Each row was made from one small tree. The marks that hang from a mark follow it in brackets, in alphabetical order. Every link used is in the known rows. Write each row's tree.
In the rows, zero is written as 128.
Known rows
valu(sipad): [126 124 138 127 115 121 129 131 110 117 130 118 121 129 129 112 118 124
 114 127 139]
gumit(torol valu viki): [113 142 124 157 107 125 125 107  91 154 129 129  94 117 141  88 162 124
 114 189 113]
valu(bozez sipad tisi): [133 128 112 106 109 130  99 102 100 101 112 122  92 109 139 119 114 109
 119 131 135]
viki(dakeker gumit(bozez(valu) sipad torol)): [ 98 135 114 156 100 107  90  82  53 124 124 148 120 124  94  98 111 118
 111 224  96]
torol(viki(dakeker gumit)): [ 82 164  88 111 135 114 105  99  97 109 126 127 136 136 144 152  92 122
  98 168 133]
torol(viki(dakeker gumit(bozez valu))): [ 97 160  96 121 123 118  93 103  63 126 147 115 135 112 185 115 124 130
  86 201 113]
viki(gumit(bozez sipad torol valu(tisi))): [ 95 146 130 174  98 116  68  86  50 137 139 138 116  94 148  56 132 127
 109 224  81]
gumit(viki(dakeker)): [116 158 106 117 126 110 129  88 116 110 126 126  95 142 108 144 118 121
 115 154 140]
bozez(valu(tisi)): [130 118 106 120 110 134  99 120 104 145 112 117  76 135 125 152 114 112
 121 145 122]
tisi(valu(bozez sipad)): [147 117 133 130 107 130 117 109  99 117 111 138 108 127 161 107 136  86
 124 144 148]
gumit(bozez(valu) sipad torol viki(dakeker)): [116 137 122 156  91 120  99  90  65 151 128 147  63 128  84  94 141 122
 114 216  88]
viki(dakeker gumit(torol valu(sipad))): [ 85 144 109 145 101  85 114  74  50  88 126 114 144 122 138  91 102 109
  96 206 144]
viki(dakeker gumit(sipad(valu(tisi)))): [ 74 166 113 146 116  91  90  56  94  84 112 124 103 158 130 131  68 108
 135 194 111]
bozez(valu(sipad tisi)): [128 114 117 121  97 124 101 123  86 133 116 106  67 136 126 133 104 108
 108 144 132]
bozez(valu): [134 113 116 126 115 137 126 133 117 153 118 123  99 140 122 145 128 117
 124 145 125]
gumit(torol valu(tisi)): [110 124 119 151 103 124  91 105  78 143 125 119 108 104 152  94 140 118
 121 176 112]
gumit(torol(viki) valu(bozez sipad tisi)): [102 126 101 132  92 140  72 113  49 149 119 123  77  90 184  86 143 106
  99 185 108]
gumit(sipad(valu) torol): [ 98 126 158 180 108 115 114 115 106 140 118 149 118 141 124  82 133 123
 156 181  84]
torol(viki(gumit(valu(bozez sipad)))): [100 148  91 118 113 133 106 111  74 130 125 120 104 111 197 109 123 111
  89 183 125]
viki(dakeker gumit(bozez sipad torol valu(tisi))): [ 84 155 107 163  95 100  64  58  40 114 137 128 116 102 135  73 114 119
 106 233  95]

Which tree is each row?
[111 113 122 127  96 123  87 131  38 145 126 124 101 118 129 102 133 120
  90 191 108] : gumit(bozez(valu(sipad)) torol(viki(dakeker)))
[ 87 155 105 169  92 113 111  73  78 143 137 134  65 130 117  87 135 114
 117 212 108] : gumit(sipad torol valu viki(dakeker))
[115 134 123 121 113 129  96 143  63 148 129 122 111 126 157 114 119 128
  79 183 108] : torol(viki(gumit(bozez(valu(sipad)))))
[117 152 117 114 134 101 109  88  90  81 131 128 166 121 125 124 105 131
 105 169 129] : viki(dakeker gumit(bozez))
[104 167  70 132  96 129  90  48  88 128 127 127  23 121 142 120 120 102
 119 195 115] : gumit(sipad valu(bozez tisi) viki(dakeker))
[ 62 170  79 145 111 120  97  87  80 141 144 124  91 137 165 122 100 116
  98 208 114] : torol(viki(dakeker gumit(sipad valu)))
[129 127 131 133  91 105 109 100  50 124 122 127  83 125  98  96 133 118
  94 198 120] : gumit(bozez(valu(sipad)) torol viki(dakeker))
[101 149 104 145 105 107 120  80  79 129 129 122  93 124 130 105 140 116
 111 200 127] : gumit(torol valu viki(dakeker))
[119 150 101 134  95 123  81  81  75 144 130 129  25 135 102 125 117 117
 108 195  98] : gumit(bozez(valu(tisi)) sipad viki(dakeker))
[ 73 167  94 132 123 117  98  76  98 107 109 144 100 148 161 134  94 108
 133 199  98] : torol(viki(dakeker gumit(sipad(valu(bozez)))))
[140 118 150 144  93 120 111 129  61 151 124 133  86 117 109  78 155 127
  97 192 103] : gumit(bozez(valu(sipad)) torol viki)
[114 145 125 138  87  99  82  75  32 114 136 111  80 102 140  72 136 119
  88 212 117] : gumit(bozez torol valu(sipad tisi) viki(dakeker))
[ 75 161  89 123 110 107 105  97  64 114 137 104 110 133 177 123  95 112
  79 191 141] : torol(viki(dakeker gumit(valu(sipad))))
[ 74 141 107 153 108 127  90 108  84 148 133 146  99 127 115 108 121 123
 119 184  99] : gumit(sipad torol(viki(dakeker)))
[131 130 126 119 124 126 100  96 117 106  97 130 101 129 161 131 122 110
 150 145 109] : sipad(valu(bozez tisi))
[105 132 113 140 109 127  87 122  53 150 144 127 126  97 170  91 158 131
 100 198  96] : gumit(bozez torol(viki(dakeker)) valu)
[100 147 135 171 106 125 118 105 105 153 128 154  82 128  95  83 144 128
 127 185  95] : gumit(sipad torol viki)
[108 162  77 137 100 129 117  62  99 132 133 133  42 126 138 116 133 107
 121 195 118] : gumit(sipad valu(bozez) viki(dakeker))
[107 144 127 134 126  97 100  82  69  84 124 140 181 108 111  96 119 129
 110 192 117] : viki(dakeker gumit(bozez torol))
[ 76 143 101 143 103 124  66  78  73 125 104 146  71 127 147 111 114 105
 143 202  81] : gumit(sipad(valu(bozez tisi)) torol(viki(dakeker)))
[ 88 146 109 134 126  92 112  75  83  83 114 136 165 125 104 120 100 118
 115 186 135] : viki(dakeker gumit(torol))
